Each row comes from the steps of one path. Every step used is in the known rows, and no mark comes twice. Write the path behind each row, first mark first.
Known rows
tozoton/lurope/putimom/befid: -.05	.10	-.20	-.08	-.10	-.12	-.11	-.28	-.27	-.06	.10	-.15	.19	.21	-.04	-.02	.08	-.11	.01	-.44	.31	-.09	.01	-.21	-.02	.43	.01	.12
zoso/fimuz/tozoton/lurope/putimom/befid: -.10	.09	-.22	-.12	.10	-.23	.11	-.13	-.25	-.13	.13	-.16	.08	.17	-.05	-.14	.16	-.25	-.01	-.24	.35	-.13	-.13	-.17	-.06	.29	-.09	-.13
zoso/vuri/putimom: .15	.23	-.25	-.05	-.13	.26	-.02	-.31	-.03	.12	.02	.04	-.15	.11	.03	-.28	-.06	-.16	-.08	-.24	.24	.09	.20	-.15	-.08	.15	.36	-.04
zoso/befid: .03	.05	-.08	.07	-.09	.12	.01	-.05	-.21	-.05	.04	.04	.00	.24	-.01	-.13	-.11	.00	-.11	-.38	.40	.12	.15	-.35	.01	.28	.07	.00
tuse/vovek/zoso/befid: -.19	.08	-.09	.21	.16	.19	-.07	.03	-.13	-.17	.27	.07	.04	.09	-.07	-.17	.02	-.05	-.02	-.53	.28	.23	.16	-.24	-.10	.27	.07	.00
tuse/vovek/putimom/vuri: -.03	.26	-.22	.00	-.09	.41	.05	-.44	-.18	-.16	.20	.07	-.05	.01	.17	.04	.04	.07	-.03	-.48	.26	.11	.19	-.21	-.06	.05	.24	-.24
fimuz/tozoton/lurope/putimom/vuri: .02	.05	-.38	-.20	-.14	-.14	.07	-.48	-.25	-.11	.01	-.15	.11	.14	-.02	-.05	.05	-.36	-.11	-.27	.19	-.10	.04	-.08	-.12	.26	-.05	.03
zoso/fimuz/tozoton/lurope: -.15	-.04	-.07	-.15	.21	-.29	.31	-.19	-.30	-.20	.11	-.05	-.01	.14	-.01	-.11	.22	-.33	-.22	-.16	.49	-.01	.13	.03	-.20	.05	-.13	-.20
fimuz/tozoton: .01	-.03	-.11	-.19	-.12	-.10	.20	-.33	-.28	-.17	.02	.13	.05	.09	.00	-.20	.07	-.25	-.17	-.18	.27	.00	.15	-.06	-.09	.05	.10	-.26
fimuz/tozoton/lurope/putimom/vuri/zoso/befid: .12	.03	-.32	.07	.04	.01	.01	-.19	-.27	.02	-.09	-.10	.16	.06	-.15	-.30	-.10	-.35	-.12	-.30	.19	-.07	.29	-.23	-.15	.39	-.04	.16
tozoton/lurope/putimom/vuri/zoso/vovek/tuse: .11	.02	-.25	.07	.05	.26	-.19	-.32	-.23	-.07	.16	-.13	.09	-.07	-.19	-.15	.11	-.12	-.03	-.46	.20	-.15	.35	-.20	-.20	.02	.01	.11
tuse/lurope/putimom/vuri/zoso/befid: .09	.13	-.31	.14	.09	.14	-.15	-.09	-.25	.12	.00	.00	.16	.04	.01	-.26	-.10	-.21	-.01	-.34	.22	.01	.25	-.33	-.09	.48	-.04	.22
zoso/vovek: -.07	.07	-.03	-.03	-.07	.14	-.03	-.37	-.20	-.05	.28	-.03	-.05	.08	.04	-.16	.03	.05	-.24	-.55	.26	.19	.21	-.09	-.08	.01	.05	-.22
putimom/vuri/zoso: .04	-.09	-.21	.02	-.05	.21	-.14	-.31	-.23	.18	.03	.04	.11	.04	-.04	-.20	-.07	.01	-.13	-.45	.17	.07	.46	-.19	-.06	.09	.30	-.04
vuri/putimom: .02	.13	-.16	-.04	-.06	.19	-.08	-.36	-.19	.09	.02	.22	.00	.09	.14	-.31	.06	-.15	-.13	-.34	.36	.00	.15	-.13	.03	.15	.29	-.19
tuse/lurope/putimom: -.03	.16	-.24	-.14	-.02	-.09	-.09	-.31	-.26	-.12	.16	.06	.14	.06	.13	-.16	.17	-.37	.00	-.29	.30	-.08	-.05	-.08	-.09	.41	-.13	.08
putimom/lurope: -.13	.05	-.15	-.12	.06	-.03	.06	-.28	-.44	-.08	.06	.06	-.04	.18	.03	.04	.12	-.07	-.19	-.37	.37	.09	.14	-.14	-.04	.21	.01	-.14
fimuz/tozoton/lurope/putimom/befid: -.01	.10	-.22	-.15	-.09	-.23	.06	-.30	-.30	-.13	.03	-.11	.19	.15	-.06	-.08	.10	-.27	-.02	-.28	.26	-.14	-.02	-.14	-.06	.36	-.04	.01
fimuz/tozoton/lurope/putimom: .00	.04	-.25	-.22	-.06	-.25	.10	-.41	-.26	-.23	.05	-.05	.15	.09	-.06	-.19	.17	-.51	-.12	-.25	.28	-.17	-.02	.02	-.16	.31	-.10	.02
fimuz/tozoton/lurope: -.05	-.05	-.08	-.18	.00	-.29	.26	-.40	-.37	-.21	.01	.01	.10	.13	-.03	-.05	.16	-.35	-.22	-.21	.40	-.02	.25	.07	-.19	.14	-.08	-.02
lurope/putimom/vuri/zoso/vovek/tozoton: -.04	.08	-.32	.03	-.16	.20	-.08	-.32	-.20	-.06	.13	-.02	.04	-.18	.00	-.37	.00	-.20	-.18	-.46	.01	.07	.37	-.12	-.08	-.18	.05	-.19
lurope/putimom: .03	.07	-.25	-.15	-.19	.06	-.16	-.31	-.13	-.08	.14	.00	.09	.12	.00	-.24	.07	-.22	-.06	-.42	.22	-.08	-.09	-.18	.00	.30	.12	-.08
putimom/fimuz/tozoton/lurope: -.03	-.02	-.06	-.27	-.02	-.12	.34	-.32	-.36	-.22	.00	-.02	.08	.22	.10	-.04	.26	-.37	-.20	-.31	.38	-.07	.28	-.01	-.16	.04	.01	-.08
tuse/vovek/tozoton: -.12	.15	-.09	-.08	-.16	.09	.13	-.31	-.22	-.37	.17	.22	-.01	-.08	.04	-.09	.26	-.15	-.09	-.38	.27	.18	.21	-.11	-.07	-.23	.00	-.20
vovek/tozoton/fimuz: .12	.01	.00	-.30	-.17	-.03	.26	-.20	-.24	-.33	-.09	.20	.05	.15	.09	-.10	.07	-.15	-.31	-.38	.34	-.01	.15	-.21	.01	-.47	.20	-.21
lurope/putimom/vuri/zoso/vovek/tuse: .15	.04	-.26	.07	-.05	.41	-.26	-.26	-.17	-.03	.18	-.05	.05	-.09	-.15	-.26	.04	-.03	.00	-.45	.11	-.13	.27	-.29	-.12	-.04	.14	-.04
tozoton/lurope: -.08	-.04	-.06	-.10	-.01	-.15	.07	-.35	-.32	-.12	.08	-.04	.10	.19	.00	.03	.14	-.14	-.19	-.40	.46	.05	.27	-.02	-.13	.21	-.01	.10
lurope/putimom/fimuz: .06	.09	-.22	-.25	-.21	.25	-.03	-.20	-.14	-.08	.15	-.04	.06	.22	.15	-.21	.18	-.22	-.03	-.55	.20	-.11	-.05	-.28	.05	.16	.23	-.14
vovek/tuse: .10	-.05	-.08	-.06	-.13	.17	-.03	-.15	-.24	-.22	.07	.14	.03	.12	-.08	-.01	.12	.01	.04	-.25	.41	-.12	.17	-.30	-.04	-.04	.19	-.03

Which path is each row?
.09	.08	-.22	-.34	-.20	.10	.19	-.26	-.20	-.20	.05	.03	.06	.14	.12	-.29	.19	-.42	-.07	-.32	.15	-.17	-.05	-.17	-.03	.09	.16	-.27
lurope/putimom/fimuz/tozoton
-.08	.17	-.23	-.07	.13	.10	.02	-.34	-.41	.06	-.02	.19	-.07	.11	.13	-.15	.14	-.18	-.19	-.33	.39	.03	.12	-.13	.00	.23	.11	-.19
vuri/putimom/lurope
.12	-.03	-.14	.10	-.01	.40	-.15	-.24	-.22	-.02	.16	.01	.01	-.05	-.14	-.15	.02	.10	-.05	-.43	.20	-.02	.46	-.28	-.13	-.16	.18	-.08
putimom/vuri/zoso/vovek/tuse
.03	.05	-.06	-.06	.06	.01	.03	-.15	-.36	-.25	.08	.20	.09	.08	.09	.06	.22	-.15	.07	-.12	.50	-.10	.22	-.18	-.15	.10	-.08	.12
vovek/tuse/lurope
.11	.15	-.16	-.09	.10	.36	-.08	-.13	-.25	-.12	.23	.03	.11	-.03	.14	-.28	.31	-.30	.05	-.49	.20	-.19	.23	-.23	-.14	.06	.00	.01
vuri/zoso/vovek/tuse/lurope/putimom/fimuz
.05	.07	-.12	.09	.17	.21	-.07	-.25	-.36	-.07	.16	.08	.07	-.09	.04	-.07	.14	-.05	-.02	-.29	.30	-.01	.48	-.16	-.22	-.01	-.09	.09
putimom/vuri/zoso/vovek/tuse/lurope
.02	.26	-.31	-.07	.06	.17	.07	-.30	-.26	.08	-.02	.03	-.20	.13	.04	-.13	.03	-.18	-.14	-.24	.28	.12	.17	-.15	-.10	.23	.17	-.07
zoso/vuri/putimom/lurope
.05	.10	-.13	-.21	-.11	.25	.39	-.22	-.28	-.26	.04	.16	-.01	.09	.27	-.19	.13	-.28	-.10	-.28	.28	-.14	.20	-.15	-.03	-.07	.28	-.43
vovek/putimom/fimuz/tozoton
.08	.13	-.20	.02	.14	.16	-.20	-.22	-.26	-.14	.23	.08	.14	-.15	-.03	-.30	.21	-.30	.05	-.34	.24	-.19	.19	-.14	-.20	.19	-.13	.10
vuri/zoso/vovek/tuse/lurope/putimom
.08	.13	-.23	-.11	-.01	.02	-.10	-.20	-.27	-.26	.13	.12	.14	.04	.05	-.09	.22	-.33	.15	-.18	.36	-.23	-.05	-.20	-.11	.28	-.11	.14
vovek/tuse/lurope/putimom
.01	.11	-.27	-.01	-.17	.30	.05	-.34	-.23	-.06	.06	.04	-.03	.10	.21	.01	-.11	.05	-.08	-.37	.30	.02	.24	-.24	.01	.09	.31	-.23
vovek/putimom/vuri
-.01	.01	-.15	.08	.01	.30	-.15	-.39	-.22	.16	.21	-.07	.02	-.03	-.03	-.26	-.07	.08	-.24	-.60	.10	.18	.48	-.13	-.11	-.02	.17	-.16
putimom/vuri/zoso/vovek
.01	.08	-.12	-.23	.04	-.02	.30	-.37	-.34	-.11	-.06	.09	.06	.15	.17	-.19	.28	-.46	-.19	-.29	.39	-.12	.25	.01	-.13	.07	.09	-.13
vuri/putimom/fimuz/tozoton/lurope
-.07	-.03	-.31	.01	.24	.04	-.09	-.15	-.16	.12	.17	-.18	.05	.05	-.07	-.26	.11	-.18	-.11	-.41	.30	-.03	.17	-.14	-.12	.19	.05	-.08
tozoton/lurope/putimom/vuri/zoso/fimuz
.07	.03	-.04	.01	-.07	.27	-.05	-.23	-.22	-.21	.22	.04	-.06	.05	-.06	-.07	.11	.07	-.06	-.40	.33	-.02	.22	-.25	-.10	-.14	.07	-.13
zoso/vovek/tuse
-.13	-.01	-.17	.04	.00	-.02	.08	-.37	-.35	-.09	.08	-.07	.07	-.08	-.01	-.11	.07	-.18	-.29	-.43	.24	.13	.63	.02	-.20	-.19	-.08	.01
putimom/vuri/zoso/vovek/tozoton/lurope
-.07	.29	-.07	.05	-.04	.32	.05	-.26	-.24	-.18	.24	.13	.03	.02	.11	.01	.10	.17	.07	-.48	.33	.07	.13	-.28	.02	.15	.24	-.25
tuse/vovek/putimom/befid
-.06	-.01	-.24	.03	-.04	.12	-.03	-.06	.00	-.05	.21	-.12	-.07	.14	-.11	-.14	-.15	-.10	-.02	-.32	.12	.19	.29	-.09	-.17	.16	.32	.06
vovek/zoso/vuri
-.09	.14	-.18	.04	.02	.22	-.03	-.15	.04	-.15	.35	-.08	-.10	.04	-.14	-.11	.02	-.08	.02	-.43	.09	.30	.24	-.06	-.23	.10	.25	.04
tuse/vovek/zoso/vuri
.01	.08	-.19	-.25	-.11	.09	.03	-.26	-.22	-.14	.12	-.13	.10	.24	.13	-.09	.26	-.32	-.08	-.55	.30	-.14	.04	-.17	-.05	.23	.08	.04
tozoton/lurope/putimom/fimuz
.01	-.02	-.33	-.10	.13	.03	.07	-.16	-.15	.02	.11	-.03	.02	-.03	-.06	-.44	.06	-.32	-.10	-.20	.15	-.09	.05	-.14	-.09	.05	.11	-.36
lurope/putimom/vuri/zoso/fimuz/tozoton
-.16	.10	-.30	.03	.22	.08	.00	-.17	-.16	-.12	.24	-.07	.01	-.14	-.07	-.26	.29	-.27	-.08	-.40	.25	.06	.20	-.11	-.16	-.08	-.06	-.14
tuse/vovek/tozoton/lurope/putimom/vuri/zoso/fimuz
-.04	.08	-.23	-.24	-.19	.04	.14	-.20	-.26	-.28	.06	-.06	.09	.15	.17	-.12	.29	-.42	-.08	-.45	.28	-.14	.12	-.15	-.04	.01	.02	-.01
vovek/tozoton/lurope/putimom/fimuz
-.05	.20	-.22	-.08	-.04	-.08	-.11	-.20	-.30	-.04	.13	.00	.18	.14	.11	-.06	.10	-.14	.09	-.32	.28	-.06	-.05	-.24	.00	.45	-.06	.07
tuse/lurope/putimom/befid
-.03	.11	-.33	-.01	-.03	.10	-.09	-.42	-.23	-.11	.10	-.01	.16	-.18	-.10	-.21	.20	-.31	-.07	-.47	.11	.02	.37	-.09	-.17	.03	.00	.08
tuse/vovek/tozoton/lurope/putimom/vuri/zoso
.11	.19	-.18	-.24	.00	.14	.21	-.21	-.29	-.34	.16	.05	.03	.02	.16	-.20	.32	-.46	.02	-.24	.21	-.23	.02	-.16	-.17	-.03	-.13	-.19
zoso/vovek/tuse/lurope/putimom/fimuz/tozoton
-.05	.09	-.19	-.11	-.04	.18	.05	-.22	-.25	-.15	.15	-.09	.11	-.03	.10	-.33	.27	-.41	-.17	-.61	.16	-.08	.36	-.09	-.12	-.08	.00	-.06
vuri/zoso/vovek/tozoton/lurope/putimom/fimuz
.05	.14	-.13	-.15	-.09	.38	.04	-.25	-.19	.07	.02	.16	-.01	.20	.29	-.27	.19	-.16	-.10	-.49	.32	-.05	.17	-.23	.08	.03	.37	-.24
vuri/putimom/fimuz
